What can hang from each mark
samaf: gunom noto
gover: noto
gogakob: noto
bozir: gunom
lidag: noto
noto: gogakob gover gunom lidag lura samaf zenu
deza: noto
gunom: noto samaf
lura: noto

Each row was made from one small tree. The marks that hang from a mark follow it in brackets, in alphabetical order. Every link used is in the known rows. Write each row's tree.
(in the rows, 128 means zero)
Known rows
lura[noto[gogakob gover gunom samaf]]: [107  68 119 125  90 158 132 165 108 114 144  99 137 138  96  56  70 113
 129 170 188 130 141  90 130 128]
lura[noto[gogakob]]: [135 104 134 120  88 143 121 138 106 156 144 131 143 133 102  86  49 117
 119 154 115 104 133 103 126 124]
gogakob[noto[gover]]: [133 118 132 129 102 150 135 176 111 143 143  94 147 130  98  95  58 114
 106 156 138  84 132 100 111 160]
gunom[noto[lidag zenu] samaf]: [167 229 146 143 114 167 126  87  87 120 168 114 158 131  71  22 139 130
 111 189 103  98 115 132 137 151]
lura[noto]: [130 129 149 121  99 134 119 167 112 154 147 117 148 134  96 108  56 124
 115 156 102  84 112 105 128 141]
gunom[noto[gogakob gover lidag lura samaf]]: [104 171 108 132 112 169 137  73 101 138 154 116 139 139  91  43  98 121
 109 197 158 149 137  98 115 152]
samaf[gunom[noto[gogakob lidag lura zenu]]]: [116 132 145 131  81 156 110  55 108 143 173 141 139 136  78  55  91 137
 130 177 125  97 147 116 117 147]
gogakob[noto[lidag]]: [144 198 136 122  99 172 132 158  96 147 153 109 152 134  82 117  97 144
 104 164  96  72 111 116 119 147]
deza[noto[gover lidag]]: [124 166 140 130 116 162 134 169 116 144 145  94 147 126  91  97  93 120
  91 176 132  85 133  98 127 151]
noto[gogakob gover gunom lidag samaf zenu]: [124 124 111 142 101 190 150 118 105 101 163  95 142 135  87  22 106 128
 141 183 172 131 139  95 145 115]
gover[noto[gogakob gunom lidag samaf zenu]]: [124 116 124 142  91 203 133  94 105 119 153 105 147 142  76  69 123 135
 135 183 127 112 146  99 149 121]
gogakob[noto[gover zenu]]: [131 103 143 137  99 149 132 151 115 145 148  92 155 129  96  62  80 126
 115 165 129  97 144 100 123 155]
gogakob[noto[gover samaf]]: [133 141 124 139 113 171 147 173 103 123 142  80 155 137  88  80  71 126
 106 170 145  99 120  94 115 158]
samaf[noto]: [137 115 154 137 115 134 129 151 128 144 159 125 140 131  98 132  34 120
 108 153 113  52 116  94 124 154]
gover[noto[samaf[gunom]]]: [135 100 144 148 105 183 133 155 109 113 149  92 144 143  72 118  44 110
 122 160 114  45 110 100 119 158]
lidag[noto[gogakob lura samaf[gunom] zenu]]: [107 101 135 141 104 164 121  80 132 139 162 134 139 142  93  86  52 136
 132 162 134  98 148  80 118 155]
lidag[noto]: [133 154 146 128 118 145 120 159 131 159 149 116 144 127 109 138  49 110
 105 142 108  61 130  97 123 163]
gover[noto[lura]]: [110 125 136 133 119 135 121  98 135 172 150 126 136 139 100 136  45 114
 113 160  86  88 129  88 120 169]
deza[noto]: [153 147 153 131 115 144 125 159 124 151 143 112 155 125  92 114  58 129
  99 155  96  62 134  99 125 153]
noto[gunom lidag samaf zenu]: [137 182 133 141 109 184 143 133 111 105 171  97 152 138  74  64 115 153
 139 178 126  97 109 105 151 126]
gogakob[noto]: [153 151 141 126 101 152 130 159 107 149 147 109 155 130  90 113  60 134
 110 149  97  67 122 106 114 154]
bozir[gunom[noto[lura zenu]]]: [133 143 157 130  97 112 102  81 116 150 177 123 156 131  91  75  61 137
 129 164  98  85 149 109 130 170]
noto[samaf]: [160 179 128 143 126 169 149 145 106 122 155 103 153 135  88  85  45 129
 124 160 103  80  99  98 129 140]
noto[gogakob gover gunom[samaf] lura]: [129 118 103 133 117 137 138  92 115 113 167 135 118 134 101  41  45 100
 134 161 178 127 141  92 121 152]
deza[noto[gogakob gunom lura samaf zenu]]: [119 101 132 135 105 152 124  77 137 137 154 129 150 134  85  59  85 165
 128 176 137 128 166  77 136 141]
bozir[gunom[noto[gogakob lura] samaf]]: [168 170 128 130 103 129 115  65  86 126 175 147 144 133  87  48  47 114
 121 161 120  98 146 117 117 166]

Which tree is each row?
[127  76 162 142  90 144 117 138 115 118 160  90 145 129  85  45  69  98
 126 165 153  68 145 118 118 166] : samaf[gunom[noto[gover zenu]]]
[117 121 101 141 125 155 150  93 117 136 153 121 136 139 105  53  32 115
 125 171 148 140 131  76 117 143] : noto[gogakob gover lura samaf]
[142 171 155 127  89 166 117 148  97 121 166 107 142 132  72  96  85 116
 115 164 122  44 113 134 114 158] : samaf[gunom[noto[lidag]]]
[ 98 155 131 140 112 185 131 113 112 130 162 107 134 152  68 131  78 131
 117 182 113  73 105  98 118 164] : gover[noto[lidag lura samaf[gunom]]]
[119 159 142 134 123 130 113  91 143 137 173 136 134 134  98  84  90 134
 126 161 136 103 141  93 136 175] : lidag[noto[gunom[samaf] lura zenu]]
[119 136 138 145  94 199 142 162  94 101 160  73 153 143  65  57 113 147
 120 186 152  82 118 107 121 149] : gogakob[noto[gover lidag samaf[gunom] zenu]]
[138  35 160 145  85 151 122 115 125 127 168 136 137 133  88  85  32 123
 133 153 136  48 145  99 123 136] : samaf[gunom noto[gogakob zenu]]
[130  88 124 134 104 169 138 158 118 110 139  95 145 129  90  63  70 120
 114 169 179 109 163  83 127 139] : deza[noto[gogakob gover gunom samaf]]
[141 131 143 135  96 172 131 148 112 113 156  92 161 135  76  73 101 164
 132 168 131  91 130 101 134 145] : gogakob[noto[gunom samaf zenu]]
[130 142 128 124 102 129 115  65 117 165 154 147 139 130 101  76  52 121
 116 161 114 113 149 105 110 157] : gunom[noto[gogakob lura]]
[142 183 125 131 126 133 132 110 122 119 176 136 129 136  89  79  53 125
 132 157 129  93 112 102 127 162] : noto[gunom[samaf] lura]
[120 131 155 126  98 126 110 114 124 141 166 127 135 134  84 100  43 120
 122 157 121  60 125 115 103 180] : samaf[gunom[noto[lura]]]
[102 130 125 131  99 147 122  49 114 161 161 129 139 132  99  30 109 122
 119 192 143 149 161 103 123 148] : gunom[noto[gogakob gover lidag lura zenu]]
[100 113 126 132 108 152 119  78 143 145 160 133 139 137 103  83  78 149
 137 164 148 127 161  76 134 150] : lidag[noto[gogakob gunom lura samaf zenu]]
[129 148 144 141 106 173 127 111 114 154 153 105 151 136  84 100 111 125
 117 177  81  85 126 107 143 139] : gover[noto[lidag zenu]]
[111 164 150 142 112 176 126 109 124 128 166 111 152 143  64  85 106 174
 114 192 113  85 123  92 129 153] : deza[noto[lidag lura samaf[gunom] zenu]]
[138 162 101 141 116 194 160 128  92 119 152 101 143 137  92  48  75 111
 119 180 148 121 116  95 129 121] : noto[gogakob gover lidag samaf]
[ 98 146 149 137 118 135 124  82 138 163 177 142 137 139  93 111  86 155
 113 184 105  93 122  89 135 153] : samaf[noto[lidag lura zenu]]
[163 194 126 131  90 182 129 115  69 112 165 108 160 135  74  61  86 130
 120 174 121  85 132 121 129 136] : bozir[gunom[noto[gogakob lidag samaf]]]
[136  70 140 140 102 150 129 119 122 149 140 110 154 122 102  43  69 118
 112 167 138 112 174  86 132 135] : deza[noto[gogakob gover zenu]]
[135 138 149 150 131 123 127  69 132 139 177 149 139 139  90  72  63 139
 115 178 114  96 117  89 132 165] : gunom[samaf[noto[lura zenu]]]
[175 133 127 142 102 160 135  91 103 103 169 133 143 129  86  22  76 119
 145 157 137 101 138 109 142 125] : noto[gogakob gunom[samaf] zenu]
[105  95 115 134 105 162 129  84 125 138 149 127 132 144  91 108  58 127
 131 166 135 115 148  81 125 149] : gover[noto[gogakob gunom lura samaf]]
[114 193 147 129 107 138 114  64 121 162 168 127 149 133  85  68 116 148
 115 186  97 115 131 113 129 159] : gunom[noto[lidag lura zenu]]
[112  75 127 122  96 148 121 160 133 138 148 112 125 124 118 102  51  88
 122 142 184  94 172  88 122 152] : lidag[noto[gogakob gover gunom]]
[108  82 148 133  99 130 122 154 121 149 149  97 147 133 104  59  77 116
 119 171 133 117 134  97 136 140] : lura[noto[gover zenu]]
[ 86  69 132 133  96 148 130 113 127 136 173 138 112 141  94 107  40 112
 115 172 175  80 136  89 107 154] : samaf[gunom noto[gogakob gover lidag lura]]
[162 173 127 140 115 169 141 104  92 121 167 147 135 136  84  75  80 118
 104 176 129  81 112 108 129 134] : gunom[samaf[noto[gogakob lidag]]]
[123 136 147 139 113 163 123 145 137 123 157  97 151 133  93  94  92 141
 130 160 139  87 139  91 143 153] : lidag[noto[gunom samaf zenu]]
[125 117 135 127 105 135 125 180 105 106 157 101 131 135  91  58  81 100
 119 168 177 106 121 108 132 153] : lura[noto[gover gunom[samaf]]]
[126 114 149 132  95 162 126 182 103 112 154 100 148 144  74  97  51 133
 123 163 127  64  98 105 121 144] : lura[noto[samaf[gunom]]]
[130 157 129 145 118 153 132  37 114 142 179 165 135 141  86  55  95 145
 115 189 123 118 127  94 134 139] : gunom[samaf[noto[gogakob lidag lura zenu]]]
[ 97 173 121 139 116 173 142 106 112 142 158  97 152 144  83  61 122 163
 110 200 133 139 125  89 125 156] : gogakob[noto[gover lidag lura samaf zenu]]
[ 82 129 132 123  95 146 123 125 126 143 166 106 136 136  89  79 119 154
 125 182 156 121 146  98 126 160] : gogakob[noto[gover gunom lidag lura zenu]]
[126  93 126 141 104 149 119  44 122 135 162 145 130 140  89  55  83 119
 136 170 127 123 159  94 137 151] : gover[noto[gogakob gunom[samaf] lura zenu]]
